(in the rows, 100 means zero)
Known rows, with every way that one mark hangs from another:
K718{K628}: [ 87, 112, 100, 100, 118,  98,  60,  88,  91,  97, 105,  97,  94, 108,  96,
  81,  99, 102,  97, 123, 101,  97,  76,  90, 101, 116,  91,  92,  73,  98,
  92, 117,  99,  80,  77, 109, 106, 111, 103,  81, 102, 100, 117,  87, 104,
 115, 121,  91, 102]
K260{K559{K628}}: [ 88,  93,  97,  81, 116, 102,  66, 104,  84, 114,  77, 101, 107,  82,  90,
 106,  93,  99, 107,  96, 105,  97,  97,  74, 102, 101, 112,  97,  90,  89,
  92, 108, 120, 101, 113, 117, 102, 113, 105,  68, 112,  91, 118,  65, 108,
 121, 128, 102, 103]
K628{K62{K443} K525 K559{K260}}: [ 73, 105, 157,  85,  73,  64,  74,  84,  28, 127, 105,  78,  84, 142, 131,
  82,  88,  96,  83, 138, 133, 122,  32,  81,  84, 129,  99,  95,  92, 105,
  96,  97, 114,  89,  84,  97,  92, 115, 105,  79, 102,  96, 118,  78, 104,
 124, 103,  88, 116]
K62{K443{K525}}: [ 85, 109, 129,  80,  88,  93,  74,  99,  43, 128,  86,  98,  73, 131, 115,
  79,  92, 104,  96, 115, 128, 115,  80,  77, 103,  93,  99,  85, 106,  89,
  83, 106,  94,  77,  80, 104,  97,  92, 106,  91, 113,  86, 116,  68,  94,
 105,  90,  83, 122]
K559{K628{K525{K443{K62}}}}: [ 85, 108, 126,  62,  93, 101,  68, 105,  48, 119,  86, 102,  69, 111, 121,
  90,  97,  94,  96, 100, 128, 112,  67,  59, 112,  99,  97,  90,  97,  89,
  97, 108, 118,  93,  92, 111,  98, 109, 109,  80,  99,  91, 120,  63,  97,
 118,  98,  91, 125]
K525{K443 K628}: [ 96, 106, 120,  92,  97,  88,  77,  93,  56, 128,  88,  94,  73, 134, 114,
  79, 109, 113,  89, 106, 113, 116,  77,  74,  97, 102, 100,  87, 109,  97,
  77, 106, 105,  71,  84, 107,  90,  77, 109,  84, 100,  85, 110,  87,  78,
 102,  75,  82, 115]
K260{K60 K559{K628{K62 K525}}}: [ 71,  94, 136,  68, 100,  81,  44, 119,  52, 121,  83,  75,  97,  91,  98,
 102,  91,  89, 102, 121, 123, 113,  57,  67, 109, 111,  99,  84,  93, 117,
 105,  94, 130, 113, 120, 113,  84, 129, 122,  46, 109,  86, 120,  70, 116,
 137, 120,  85, 100]
K525{K443{K62}}: [ 87, 104, 129,  88,  91,  91,  74,  96,  46, 127,  82,  95,  71, 124, 112,
  77,  93, 104,  87, 119, 124, 115,  81,  77,  99,  95,  98,  88, 103,  94,
  83, 107,  97,  75,  84, 107,  92,  86, 111,  94, 109,  84, 117,  68,  85,
 103,  86,  85, 117]
K525{K628{K62{K443} K559}}: [ 91, 115, 131,  95,  91,  85,  93,  83,  42, 135, 105,  90,  82, 151, 134,
  81, 105, 107,  89, 112, 117, 126,  50,  75,  87, 120,  99,  95,  97,  96,
  79, 105, 114,  76,  85,  97,  94,  95, 100,  82,  95,  91, 113,  96,  81,
 109,  75,  83, 118]
K628{K62 K525 K559}: [ 82, 107, 132,  80,  98,  90,  85,  87,  53, 117, 120,  91,  90, 125, 119,
  96,  97,  89,  90, 123, 116, 120,  46,  72,  92, 135,  96, 103,  79,  99,
  98, 105, 116,  93,  89,  94,  91, 125, 100,  80,  92, 103, 111,  88, 107,
 122, 100,  93, 108]
K559{K628{K62 K525}}: [ 84, 102, 118,  57, 106, 109,  64, 107,  66, 103, 103, 101,  81,  92, 112,
 108, 101,  86, 103, 105, 119, 106,  61,  61, 113, 119,  93,  97,  86,  97,
 107, 110, 124, 105,  99, 105,  95, 134, 104,  68,  93, 105, 113,  70, 111,
 130, 113,  95, 117]
K260{K559}: [ 85,  89, 111,  92, 112,  93,  65,  99,  76, 115,  80,  93, 104,  97,  83,
  94,  95, 100, 100, 118, 105, 101,  96,  86,  95, 103, 110,  94,  94,  99,
  87, 107, 107,  90, 106, 109,  90, 101, 111,  75, 115,  89, 113,  69, 107,
 113, 120,  97,  97]
K443{K62 K525{K628{K559{K260}}}}: [ 86, 119, 145, 113,  78,  64,  87,  80,  26, 152,  90,  80,  76, 149, 131,
  53,  92, 115,  71, 128, 127, 133,  55,  81,  84, 106, 100, 103, 109,  96,
  74,  99, 103,  65,  73, 109,  93,  69, 104,  87, 106,  77, 118,  80,  69,
  99,  76,  84, 119]
K525{K443 K628{K559{K260{K60}}}}: [ 92, 111, 129, 123,  79,  46,  87,  81,  45, 152,  96,  71,  94, 144, 125,
  76,  91, 125,  75, 120, 115, 128,  58,  84,  75, 116, 107,  95, 107, 103,
  74,  91, 107,  79,  84, 114,  93,  75, 101,  73, 107,  75, 115, 102,  73,
 107,  76,  76, 105]
K62{K443}: [ 91, 102, 115,  87,  97,  97,  78,  98,  63, 120,  93, 101,  85, 119, 107,
  92,  93, 105, 101, 114, 114, 108,  87,  82,  99, 104, 103,  90,  99,  88,
  84, 108,  96,  84,  87, 104,  98,  99, 101,  88, 112,  93, 112,  76,  96,
 108,  99,  87, 114]
K559{K260 K628{K62{K443} K525}}: [ 75,  99, 142,  64,  81,  81,  53, 104,  42, 113,  88,  87,  76, 107, 122,
  93,  92,  94,  95, 121, 136, 107,  46,  71, 104, 116,  97,  91,  98, 103,
 105, 101, 122, 101,  94, 108,  95, 123, 109,  67, 103,  98, 120,  60, 107,
 132, 117,  91, 123]
K62{K443{K525{K628{K559}}}}: [ 91, 121, 131,  94,  84,  83,  93,  86,  34, 145,  95,  94,  75, 158, 133,
  70,  98, 112,  88, 107, 123, 128,  64,  75,  92, 102, 102,  90, 107,  86,
  74, 103, 103,  69,  77, 103, 100,  79, 101,  89, 105,  82, 116,  86,  79,
 100,  71,  81, 123]
K525{K443 K628{K559}}: [ 98, 114, 114, 105,  94,  81, 100,  78,  55, 139, 100,  95,  86, 147, 127,
  81, 104, 115,  84,  99, 108, 123,  69,  73,  84, 112, 106,  97, 100,  87,
  73, 104, 110,  72,  82, 106,  98,  79,  98,  88,  97,  84, 112,  98,  75,
 100,  71,  85, 113]
K525{K628{K62{K443} K559{K260}}}: [ 87, 111, 140, 106,  80,  64,  85,  79,  37, 138,  99,  79,  85, 148, 133,
  75,  98, 113,  81, 126, 122, 125,  44,  83,  78, 124, 103,  97, 102, 102,
  80, 100, 113,  77,  82, 102,  93,  90, 102,  78, 100,  89, 115,  91,  80,
 112,  85,  84, 115]
K559{K260 K628{K525}}: [ 87,  98, 113,  82,  98,  84,  64, 100,  75, 110,  96,  94,  94,  85, 105,
 101,  91, 101,  96, 113, 115, 100,  70,  74, 100, 118, 103, 103,  93,  94,
 101, 104, 116, 104,  94, 116, 100, 118,  97,  67, 106, 100, 113,  68, 106,
 127, 127,  99, 112]
K525{K443 K628{K62 K559}}: [ 90, 113, 131,  94,  90,  79,  91,  81,  41, 135, 100,  88,  77, 150, 133,
  80, 107, 107,  81, 109, 118, 128,  52,  70,  86, 117,  98,  93,  98,  98,
  78, 104, 117,  74,  84, 101,  92,  88, 106,  84,  91,  87, 114,  95,  79,
 107,  69,  83, 116]

Rows:
[ 81, 105, 147,  72,  87,  91,  65, 100,  35, 122,  88,  91,  62, 133, 114,
  73,  98,  95,  88, 126, 130, 118,  62,  71, 105, 101,  95,  84, 103, 101,
  92, 104, 104,  79,  83, 102,  86,  95, 118,  89, 103,  87, 116,  66,  95,
 110,  88,  84, 120]
K628{K525{K443{K62}}}
[ 74,  98, 137,  80,  88,  66,  49, 110,  55, 119,  97,  73,  91,  89, 110,
 101,  85,  98,  92, 131, 128, 112,  46,  72, 102, 125,  95,  95,  94, 116,
 108,  93, 121, 113, 101, 115,  89, 129, 108,  50, 106,  93, 116,  74, 108,
 138, 120,  83, 107]
K559{K260{K60} K628{K62 K525}}
[ 84, 121, 113,  98, 110,  90,  73,  77,  76, 105, 121,  94,  97, 129, 113,
  78,  98,  96,  91, 122, 104, 108,  50,  85,  93, 130,  92,  96,  65,  94,
  97, 112, 110,  83,  74, 104, 108, 121,  99,  81,  94, 102, 119,  96, 108,
 119, 117,  93, 103]
K718{K628{K525 K559}}
[ 78, 110, 146,  72,  85,  87,  83,  89,  33, 124, 112,  90,  79, 144, 131,
  89,  95,  89,  92, 123, 127, 124,  39,  71,  94, 126,  96,  92,  87,  98,
  95, 103, 115,  89,  86,  92,  93, 121, 104,  84,  96,  99, 116,  83, 104,
 120,  92,  87, 118]
K628{K62{K443} K525 K559}
[ 86, 104, 124, 105,  91,  69,  86,  79,  63, 125, 114,  85, 103, 119, 112,
  90,  87, 103,  85, 128, 110, 113,  59,  84,  79, 132, 107, 109,  86,  94,
  92,  99, 108,  92,  84, 106,  97, 110,  91,  80, 106,  97, 111,  87, 102,
 117, 113,  96, 103]
K628{K525 K559{K260}}
[ 90, 114, 141, 116,  76,  58,  89,  75,  30, 151,  87,  80,  78, 154, 134,
  59,  95, 120,  71, 121, 123, 129,  55,  82,  75, 108, 105,  98, 110,  97,
  71,  98, 108,  67,  77, 110,  94,  66, 105,  89, 104,  76, 119,  85,  66,
  99,  71,  83, 117]
K525{K443{K62} K628{K559{K260}}}
[ 87, 104, 113,  66,  99, 106,  71, 105,  62, 112,  91, 105,  81, 101, 119,
 106,  95,  95, 105,  98, 122, 106,  72,  65, 109, 108,  97,  92,  92,  89,
  97, 111, 117,  99,  98, 107, 103, 122, 101,  75, 101,  99, 118,  68, 100,
 124, 107,  91, 123]
K559{K628{K62{K443}}}
[ 73, 103, 155,  85,  75,  60,  73,  82,  31, 126, 101,  77,  81, 138, 128,
  82,  92,  96,  77, 134, 132, 122,  33,  76,  83, 129,  98,  96,  91, 107,
  96,  97, 116,  87,  83, 100,  89, 110, 109,  80,  98,  93, 119,  77, 102,
 122,  98,  89, 114]
K628{K62 K525{K443} K559{K260}}
[ 72,  95, 140,  51,  96,  98,  48, 111,  42, 113,  74,  92,  81, 108, 109,
  94, 100,  85, 105, 110, 130, 107,  59,  66, 110, 102, 101,  81,  96, 105,
 102, 104, 131, 101, 111, 106,  91, 123, 122,  64, 105,  92, 124,  55, 115,
 131, 118,  95, 117]
K260{K559{K628{K62{K443} K525}}}
[ 82, 110, 125,  59,  92, 102,  67, 106,  46, 119,  85, 103,  72, 111, 125,
  96,  95,  94, 101, 100, 133, 112,  67,  62, 113, 100,  94,  89,  97,  89,
  95, 109, 115,  94,  92, 108, 102, 116, 105,  77, 102,  93, 122,  62, 100,
 121,  99,  89, 129]
K559{K628{K62{K443{K525}}}}
[ 82, 118, 112, 102, 110,  89,  73,  76,  76, 104, 117,  91,  98, 125, 116,
  82,  97,  96,  90, 124, 107, 109,  51,  87,  90, 131,  89,  98,  63,  99,
  95, 114, 111,  83,  77, 103, 107, 123,  99,  81,  92, 103, 121,  95, 104,
 120, 115,  91, 103]
K718{K628{K62 K559}}
[ 75,  99, 150,  60,  90,  92,  57, 102,  37, 110,  95,  88,  64, 127, 114,
  86, 104,  86,  90, 128, 132, 116,  50,  67, 107, 114,  90,  82,  96, 110,
 100, 105, 112,  86,  88,  96,  81, 113, 121,  80,  96,  96, 114,  70, 106,
 120,  93,  84, 118]
K628{K62 K525{K443}}
[ 78, 114, 121, 112, 100,  69,  65,  72,  71, 107, 111,  82, 102, 121, 115,
  75,  91, 103,  82, 138, 112, 106,  44,  94,  81, 134,  92, 101,  68, 105,
  95, 109, 109,  83,  75, 107, 106, 118, 100,  77,  98, 101, 123,  90, 103,
 123, 124,  92, 102]
K718{K628{K62 K559{K260}}}
[ 90, 104, 110, 129,  92,  53,  92,  82,  74, 140, 112,  76, 119, 108, 106,
  98,  74, 117,  84, 128, 104, 116,  73,  93,  73, 129, 110, 111,  88,  96,
  85,  93,  99,  97,  90, 115,  99, 103,  86,  72, 116,  88, 112,  98,  92,
 115, 110,  86,  91]
K628{K559{K260{K60}}}
[ 80, 116, 123, 108,  99,  69,  65,  73,  70, 108, 115,  83, 100, 127, 112,
  71,  92, 102,  84, 135, 109, 107,  44,  93,  84, 133,  95,  99,  69, 101,
  97, 106, 109,  83,  71, 108, 107, 115,  99,  77,  99,  99, 121,  91, 107,
 122, 126,  93, 101]
K718{K628{K525 K559{K260}}}
[ 73, 122, 143,  79,  93,  86,  62,  81,  44, 107, 113,  87,  79, 150, 130,
  70, 100,  89,  91, 131, 124, 116,  26,  81,  97, 127,  86,  83,  70, 105,
 101, 110, 116,  80,  72,  96, 103, 126, 111,  81,  91, 100, 126,  88, 109,
 125, 108,  85, 115]
K718{K628{K62{K443} K525 K559}}
[ 77, 113, 130,  82, 102,  94,  49,  92,  58,  99,  96,  91,  76, 129, 113,
  72, 101,  95,  96, 131, 122, 105,  52,  86, 104, 113,  84,  79,  79, 107,
  96, 114, 105,  78,  76, 101, 101, 116, 115,  80,  99,  99, 124,  79, 105,
 120, 113,  83, 114]
K718{K628{K62{K443}}}
[ 78,  95, 121,  78, 104,  82,  52, 117,  65, 125,  83,  81, 104,  90,  93,
 103,  88,  96, 104, 113, 115, 109,  73,  71, 107, 105, 105,  87,  94, 108,
 100,  94, 124, 111, 117, 118,  90, 120, 115,  50, 114,  83, 118,  73, 113,
 131, 122,  87,  97]
K260{K60 K559{K628{K525}}}
[ 80, 103, 129,  50,  95, 102,  61, 107,  51, 108,  92,  99,  70, 107, 120,
 101, 103,  86,  98, 103, 129, 110,  56,  57, 114, 110,  92,  88,  92,  97,
 104, 108, 125, 100,  96, 106,  94, 125, 112,  73,  93,  98, 118,  66, 106,
 128, 103,  91, 123]
K559{K628{K62 K525{K443}}}
[ 75, 101, 152,  59,  88,  95,  59, 105,  34, 111,  98,  89,  65, 131, 117,
  86, 101,  87,  97, 132, 133, 116,  47,  72, 108, 115,  91,  82,  97, 108,
 100, 105, 110,  88,  88,  93,  84, 118, 117,  79, 100,  98, 113,  70, 108,
 122,  97,  83, 120]
K628{K62{K443} K525}
[ 87, 118, 133,  93,  93,  84,  88,  85,  40, 137, 104,  89,  78, 144, 128,
  75, 103, 104,  82, 114, 120, 130,  53,  71,  92, 116,  94,  99,  98,  97,
  80, 104, 111,  73,  81, 100,  93,  91, 102,  82,  94,  88, 112,  89,  82,
 106,  75,  85, 117]
K443{K525{K628{K62 K559}}}
[ 77,  93, 120,  81, 105,  81,  51, 116,  64, 124,  80,  79, 105,  84,  95,
 107,  87,  97, 103, 115, 116, 109,  73,  73, 104, 107, 103,  89,  93, 111,
  98,  96, 124, 111, 120, 117,  89, 122, 115,  50, 113,  84, 120,  72, 110,
 132, 120,  86,  97]
K260{K60 K559{K628{K62}}}
[ 83, 114, 141,  85,  83,  82,  90,  85,  34, 134, 102,  92,  76, 146, 129,
  77,  92,  98,  82, 118, 125, 126,  54,  71,  91, 112, 101,  94,  93,  90,
  88, 102, 109,  80,  81, 101,  95,  99, 105,  94, 100,  87, 119,  80,  91,
 108,  83,  88, 117]
K628{K525{K443{K62}} K559}
[ 83, 113, 141, 103,  84,  66,  82,  81,  36, 140,  98,  79,  82, 141, 128,
  69,  98, 109,  75, 126, 125, 128,  48,  78,  84, 119,  97, 102, 101, 102,
  81, 100, 110,  74,  79, 105,  92,  86, 104,  78,  99,  86, 114,  85,  82,
 109,  83,  85, 116]
K443{K525{K628{K62 K559{K260}}}}
